Known rows, with every step that occurs:
zolar/gomuk/vudo: [-1.44 -0.01  2.67 -0.86  0.29  1.76  0.17 -0.60  0.66  1.05  1.09 -0.91
  2.13 -1.42  3.71 -0.40 -1.39 -0.51  1.04  1.52  1.21 -0.20  2.42 -0.04
 -0.13 -1.54]
vudo/gomuk/zolar: [-1.00  1.76  2.06 -1.48 -0.64  2.19 -0.50 -0.38  2.97  1.42 -0.14  1.58
  0.88 -1.97  3.43  1.10 -3.49 -0.10  1.45  0.75  0.63  0.00  1.12 -0.30
 -1.32 -1.09]
bufe/mizaba/senogug/varetod/zolar: [ 1.43  2.75  3.73 -1.77  0.23 -1.18  1.93 -0.31 -0.98 -0.85  0.50  3.13
 -3.09 -1.17  2.13  2.11  0.36  0.01  2.10 -2.29 -2.28 -0.28 -0.77  2.38
 -2.09  0.09]
falas/mizaba/senogug/varetod: [ 1.07  1.25  3.44 -1.86 -0.09  0.15  1.65  0.94 -1.00 -0.71 -0.02  4.07
 -3.62 -2.38  2.33  1.34 -0.08 -0.89  3.26 -0.19 -1.74 -0.20  0.99  2.52
 -2.86  0.86]
falas/mizaba/zolar: [-0.98 -1.05  2.41 -2.26  2.33 -0.79  0.28 -0.21  0.50  0.45 -0.93  3.46
 -2.42 -1.76  2.42  0.77 -1.10 -2.68  1.30 -1.00  0.66 -0.23 -0.43  1.11
 -1.16  0.81]
vudo/gomuk/zolar/varetod: [ 0.02  2.91  2.18 -1.38 -1.76  1.57 -0.12 -0.92  2.32  1.05  0.45  1.92
  0.22 -3.47  3.38  1.16 -2.57  0.25  2.57  0.59 -0.59 -0.15  2.25  0.09
 -2.19  0.31]
mizaba/zolar/varetod/senogug: [ 1.59  2.84  2.61 -1.90 -0.20 -1.28  0.54 -1.57 -0.37 -0.25  1.11  3.04
 -2.73 -2.65  2.83  0.56  0.89 -2.00  1.61 -1.03 -1.90 -0.44  1.39  1.35
 -2.04  2.20]
bufe/mizaba/zolar/gomuk: [-1.90  0.01  2.25 -1.21  3.52 -1.09  1.37 -1.30  0.28 -0.60 -0.09  1.09
  0.00 -0.19  2.74  0.69 -1.54 -1.09  0.54 -1.52  1.08 -0.15 -0.24  0.19
 -0.37  0.40]
gomuk/zolar/mizaba/bufe: [ 0.35  0.27  1.90 -1.50  0.16  0.00 -0.97  0.99  0.95 -0.23 -1.35  3.97
 -1.79 -2.51  3.72  3.34 -0.39 -1.64  1.83  2.28  0.15 -1.61  0.80  0.49
 -2.28  0.12]
mizaba/bufe/navid/zolar/varetod/senogug: [ 3.48  1.36  0.93 -2.37 -1.63 -2.36  0.05  0.07 -2.70 -0.49  0.97  3.44
 -2.90  0.06  4.05  2.54  1.85 -1.98  1.97 -1.22 -2.65 -2.21  1.33  0.62
 -2.23  1.31]
varetod/zolar/mizaba/bufe/navid/tini: [ 0.70 -1.77  2.23 -0.86 -1.19 -1.23 -1.89  0.17  0.66  0.74 -0.59  2.85
 -1.11  1.33  3.29  3.06  1.98 -2.39  1.13  0.14 -0.56 -3.07  0.57  1.73
  0.33 -0.96]
senogug/varetod: [ 0.38  1.01  2.03 -0.71 -0.54  0.37  1.23 -0.19  0.15  0.42  0.90  1.48
 -0.85 -0.57  3.05  0.48 -0.58 -0.81  1.88  0.40 -0.88 -0.83  1.12  0.49
 -1.21 -0.07]
mizaba/zolar/navid/tini: [-1.08 -0.22  2.01  0.26 -0.14 -0.93 -1.06 -0.12  2.87  1.89 -0.18  0.42
  0.57  3.16  3.42  0.98 -0.47 -2.46  0.52 -0.24  0.81 -0.39  0.65  2.51
  1.03  0.26]
tini/navid/bufe/mizaba/senogug/varetod/zolar/gomuk: [ 2.24  1.22  2.74 -1.99  2.14 -1.04  1.03  0.13 -0.53 -0.57  2.07  1.27
 -0.79 -0.14  1.26  1.18 -0.05  0.93  1.21 -3.80 -3.53 -0.60 -0.69  0.37
 -0.15  0.43]
falas/mizaba/bufe: [ 0.29 -2.32  1.92 -1.55  1.17  0.04 -0.01  1.28 -1.01 -0.04 -1.33  3.10
 -2.93 -0.86  2.65  2.19  1.19 -0.80  2.65  0.73  0.74 -1.06  1.33  0.84
 -1.20 -0.19]
bufe/navid: [-0.14 -1.11  0.41 -1.07  0.19 -0.08 -0.30 -0.29 -0.34  0.82  0.49  1.86
  1.11  1.91  2.37  1.27 -0.68 -2.04  1.99  0.15 -0.55 -1.48 -0.52  0.58
  0.09 -0.99]
senogug/varetod/zolar/mizaba/bufe: [ 1.66  0.78  3.23 -1.81 -1.03 -0.96  0.38 -0.29 -0.48 -0.24  0.10  2.47
 -4.33 -2.51  3.84  2.59  2.52 -1.82  1.55  0.67 -1.23 -2.13  1.77  1.28
 -1.78  0.14]
bufe/navid/tini: [-0.56 -1.52  1.06  0.28 -0.69  0.07 -0.90  0.26  1.19  1.35  0.22  1.85
  2.25  3.23  2.41  0.95 -1.13 -1.43  1.48 -0.18 -0.19 -1.56 -0.08  1.00
  0.99 -1.11]
senogug/varetod/zolar/navid/dideru: [ 0.10  1.25  0.64 -1.87 -1.40 -1.16 -0.43 -1.13 -1.32  2.94  1.59 -1.11
 -2.31  1.35  3.35  0.82  0.54 -1.53  0.66  0.93 -2.09 -2.15 -0.72  2.46
  0.46 -0.79]
zolar/navid/bufe/mizaba/senogug/varetod: [ 2.28  1.62  1.00 -0.59 -0.20 -1.60 -0.40  2.32 -0.50 -1.34  0.39  3.26
 -0.67  1.86  2.20  3.52  0.89 -0.28  2.76 -1.18 -1.73 -0.80  0.34  3.07
 -2.01  0.13]
falas/mizaba/senogug/varetod/zolar: [ 1.44  1.72  4.26 -2.72 -0.07 -0.27  1.83 -0.29 -0.92 -0.06  0.44  3.15
 -4.84 -3.08  2.10  1.27  0.25 -1.39  2.42 -1.39 -2.37 -0.51  0.57  2.77
 -2.27  0.65]
tini/navid/bufe/mizaba/senogug/varetod: [ 2.86  0.77  1.52 -1.28  1.34 -1.22 -0.27  2.40 -0.41 -1.14  0.80  4.54
 -0.30  0.83  1.22  2.17  0.22  1.37  2.46 -2.86 -3.24 -0.05 -1.77  0.70
 -1.37  0.35]
navid/bufe: [ 0.84 -1.54  0.13 -0.49  2.09  0.29 -1.22  0.63  0.68  0.70  0.04  2.52
  1.55  0.16  2.17  0.84 -1.10 -1.31  1.10 -0.32 -0.55 -1.13  0.00 -0.71
 -0.33 -0.98]
varetod/zolar: [ 0.04 -0.09  2.18 -1.44  0.93 -0.05  0.43 -1.34  0.57  1.53  0.46  0.74
 -0.65 -0.93  2.62  0.38 -0.64 -1.57  0.65 -0.46 -0.90 -0.99 -0.23  0.37
  0.24 -0.84]
bufe/mizaba/zolar/varetod/senogug: [ 1.19  2.95  2.61 -1.95  0.33 -2.58  0.71 -0.51 -0.82 -1.67  0.32  4.36
 -2.50 -2.25  2.43  1.78  0.98 -0.75  2.00 -2.29 -1.44 -0.52  0.32  1.64
 -2.44  2.15]
vudo/gomuk/zolar/navid/bufe/mizaba: [-0.16  1.15 -0.03 -1.25 -0.45  0.10 -2.53  2.10  3.20  0.33 -0.68  2.16
  2.30  0.69  2.85  3.78 -2.51  0.28  1.79 -0.55  0.94 -1.05  0.78  0.91
 -0.98 -1.34]
vudo/gomuk/zolar/mizaba/bufe/navid/tini: [-0.23  0.03  1.96 -0.91 -2.74  0.98 -2.79  1.14  3.01  0.68 -1.21  3.68
  0.32  0.20  4.12  3.79 -0.94 -0.81  1.97  1.38  0.89 -2.09  1.95  1.14
 -1.22 -1.16]
bufe/mizaba/senogug/varetod/zolar/navid/tini: [ 1.01  2.77  3.83 -0.26 -2.16 -1.63  0.72  0.92  1.12  0.10  0.42  1.46
 -1.71  2.13  2.68  2.78  0.88  0.17  1.96 -1.75 -1.75 -0.89  0.52  4.50
 -0.58  0.01]

Rows:
[ 0.89 -0.46  0.74 -1.90  1.61 -1.48  0.10  1.02  1.10  1.65  0.34  1.93
  1.10  0.55  3.85 -0.10 -2.29 -0.83  0.08 -1.35 -2.32 -0.31 -2.06 -1.49
  0.31 -0.06]
tini/navid/zolar
[ 3.07  2.46  1.48 -2.46 -0.71 -2.39  0.46  0.70 -0.13  0.34  1.62  2.81
 -0.77 -1.79  3.70  0.18 -0.38 -0.37  1.03 -1.74 -4.39 -0.83 -0.02 -0.58
 -1.19  1.85]
tini/navid/zolar/varetod/senogug
[ 0.77 -2.08  0.61 -0.96  0.10 -0.13 -0.71  0.07 -1.63  0.45  0.07  2.03
 -1.01  2.79  2.59  2.48  1.49 -1.73  2.42  0.53  0.24 -1.63  0.32  0.64
 -0.15 -0.89]
mizaba/bufe/navid
[ 2.28 -0.48  0.47 -1.64 -0.40 -2.21  0.07 -0.12 -2.01  0.16  0.36  2.85
 -1.72  1.12  3.97  2.39  0.74 -2.40  2.10 -0.95 -1.55 -1.79  0.39  0.11
 -1.66  0.81]
mizaba/bufe/navid/zolar/varetod
[-0.45  1.92  4.20 -1.88 -1.22  1.31  1.44 -1.94  0.34  1.32  2.44 -2.07
 -0.48 -2.58  3.70 -0.45 -0.65 -0.82  0.59 -0.21 -0.08 -0.78  2.81  0.67
 -0.23 -1.09]
senogug/varetod/zolar/gomuk/vudo
[ 2.47  2.85  1.61 -1.94 -0.81 -1.92  0.96 -0.14 -0.55 -0.23  0.81  3.11
 -1.39 -3.01  4.17  0.57 -0.73 -1.32  1.08 -0.94 -3.14 -1.12  1.18  0.17
 -2.57  1.52]
navid/zolar/varetod/senogug
[ 1.32  0.71  1.05 -2.32  0.44 -2.34 -0.48  0.84 -0.22 -0.53 -0.76  5.54
 -0.52 -0.71  4.29  2.48 -1.37 -3.44  1.05 -0.01 -2.72 -1.39 -1.57  1.59
 -2.76  0.06]
bufe/navid/zolar/mizaba/senogug
[ 0.14 -0.74  1.50 -0.64 -1.45 -0.29 -2.13  1.40  1.53  0.30 -1.12  4.14
 -0.09  0.90  3.27  3.86 -0.50 -2.04  1.86  1.34  0.21 -2.69  0.43  1.38
 -0.87 -0.35]
gomuk/zolar/mizaba/bufe/navid/tini
[ 0.38  2.14  1.80 -1.11 -0.57  0.25  0.57 -0.67  1.10  0.47  0.50  2.31
 -0.13 -2.50  2.67  1.15 -2.21 -1.02  2.44  0.65 -1.26 -0.72  0.76  0.35
 -1.87  1.18]
gomuk/zolar/varetod
[-0.88  0.95  1.51  0.33 -1.64  0.41 -1.07  1.10  3.52  2.01 -0.13  0.41
  1.86  2.03  3.20  1.90 -2.55 -1.11  1.29  1.25  0.31 -1.10  0.99  1.90
  0.54 -0.34]
gomuk/zolar/navid/tini
[ 0.73 -1.60  0.49 -1.64  3.78 -2.25 -1.67  1.33  0.97  0.06 -0.10  4.06
  0.98  1.47  1.32  1.52 -0.74 -0.48  0.58 -3.69 -0.81 -0.17 -3.20 -0.71
  0.42  0.30]
tini/navid/bufe/mizaba/zolar
[ 1.77  0.08  2.19 -2.35 -1.86 -1.39 -0.26 -0.42 -1.39 -0.23  0.73  2.67
 -3.84 -0.42  3.44  3.37  2.78 -2.94  2.05  0.11 -1.52 -3.04  1.05  1.85
 -1.25 -0.15]
senogug/varetod/zolar/mizaba/bufe/navid
[ 0.74  1.39  2.88 -1.58 -0.52 -0.03  1.42 -1.38  0.14  1.13  1.38  0.53
 -2.10 -1.33  2.81  0.35 -0.23 -1.41  1.14 -0.93 -1.61 -1.16  0.59  0.77
 -0.54 -0.24]
senogug/varetod/zolar
[-0.08  1.02  2.37 -1.74 -1.13  1.28 -1.69  0.73  2.44  0.12 -1.44  3.57
 -1.37 -3.14  4.48  3.26 -0.77 -0.40  1.94  2.27  0.87 -1.05  2.25  0.22
 -2.54 -0.69]
vudo/gomuk/zolar/mizaba/bufe
[-0.56  1.32  0.87 -1.04 -0.90  0.20 -0.52  0.62  1.97  1.47  0.16  0.37
  0.66  0.72  3.17  2.15 -2.05 -1.79  1.70  1.56  0.04 -0.96  0.62  1.56
 -0.27 -0.13]
gomuk/zolar/navid
[ 1.37 -1.97 -0.05 -0.89  2.14 -0.04 -1.78  1.48  1.10  1.21  0.80  2.18
  2.22  1.16  1.68  0.40 -0.70 -0.29  1.10 -1.10 -1.94 -0.73 -1.25 -1.44
  1.00 -0.65]
tini/navid/bufe
[-1.01  2.02  2.00 -1.87 -1.06  1.27 -1.35  0.34  3.58  0.45 -1.00  3.39
  0.65 -4.15  4.17  2.07 -3.02 -0.82  1.50  2.02  0.17 -0.90  1.39  0.20
 -2.33 -0.77]
vudo/gomuk/zolar/mizaba
[ 0.71 -1.81  0.78 -1.26 -0.37 -1.00 -1.41  0.84 -0.95 -0.50 -0.75  3.83
 -1.20  0.79  3.40  3.45  2.06 -2.54  2.41  1.69 -0.18 -2.50  0.62  1.18
 -1.18 -0.55]
zolar/mizaba/bufe/navid
[ 3.15  1.19  2.25 -2.18  1.25 -1.63 -0.06  1.29 -0.48 -0.42  1.24  3.60
 -1.53  0.18  1.01  1.99  0.59  0.78  1.64 -4.14 -3.90 -0.49 -2.24  0.92
 -0.70  0.22]
tini/navid/bufe/mizaba/senogug/varetod/zolar
[-0.96  2.09  1.30 -1.28 -2.16  1.45 -1.19  0.31  3.38  1.87  0.11 -0.02
  1.07  0.11  3.89  2.07 -2.37 -0.66  1.80  1.59  0.72 -0.37  2.04  1.34
 -0.67 -1.01]
vudo/gomuk/zolar/navid
[ 0.44 -2.38  1.34  0.40 -0.61  0.06 -1.32  0.67 -0.10  1.00 -0.27  1.97
  0.33  4.15  2.64  2.16  1.11 -1.04  1.96  0.13  0.52 -1.72  0.76  0.98
  0.75 -1.09]
mizaba/bufe/navid/tini
[ 2.88  1.44  1.10 -2.33  1.40 -3.06 -1.24  1.00 -0.23 -1.22  1.13  4.82
 -0.87 -0.96  1.29  1.76  1.12 -0.01  1.57 -4.18 -3.11 -0.62 -1.14  0.14
 -1.05  2.23]
tini/navid/bufe/mizaba/zolar/varetod/senogug
[ 1.09 -1.33  1.58 -2.22 -0.40 -1.49 -1.19 -0.33 -0.94  0.21 -0.29  2.88
 -2.39  0.10  3.17  3.30  2.35 -3.12  1.56  0.40 -0.86 -2.90  0.14  1.45
 -0.45 -0.76]
varetod/zolar/mizaba/bufe/navid
[ 0.00  1.08  2.13 -1.22  1.46 -2.34  0.74 -0.73 -0.14 -0.94 -0.24  3.73
 -1.25 -1.24  2.46  1.61 -0.17 -1.05  2.06 -2.04 -0.27 -0.13 -0.59  1.19
 -1.83  1.69]
bufe/mizaba/zolar/varetod
[-0.69  0.11  1.34 -1.06  0.62 -1.19 -0.45 -0.48  1.28  1.39  0.08  0.42
 -0.64  1.96  3.31  1.22  0.08 -3.06  0.97  0.14  0.53 -0.34  0.17  2.11
  0.18  0.45]
mizaba/zolar/navid
[-0.10  1.49  3.16 -1.52  0.32  0.55  2.49 -2.55  0.04  0.97  2.18 -1.91
 -1.38 -1.73  3.07 -0.43 -0.79 -1.35  0.70 -0.66 -1.18 -1.28  1.98  0.14
  0.08 -0.07]
senogug/varetod/zolar/gomuk
[ 1.31  0.48  0.25 -1.78 -0.36 -2.23  0.40 -0.54 -0.73  0.45  0.77  2.68
  0.28  0.16  3.76  1.08 -1.50 -2.77  1.62 -1.32 -2.21 -1.65 -0.47  0.09
 -1.40  0.77]
bufe/navid/zolar/varetod
[-1.60 -0.24 -0.41 -1.63  1.62 -2.92 -1.63  0.16 -1.04  1.36 -0.70  1.83
 -0.89  2.88  2.94  1.95 -0.21 -1.38  0.60  0.01  0.26 -0.97 -3.07  2.46
  0.08 -0.32]
bufe/mizaba/zolar/navid/dideru
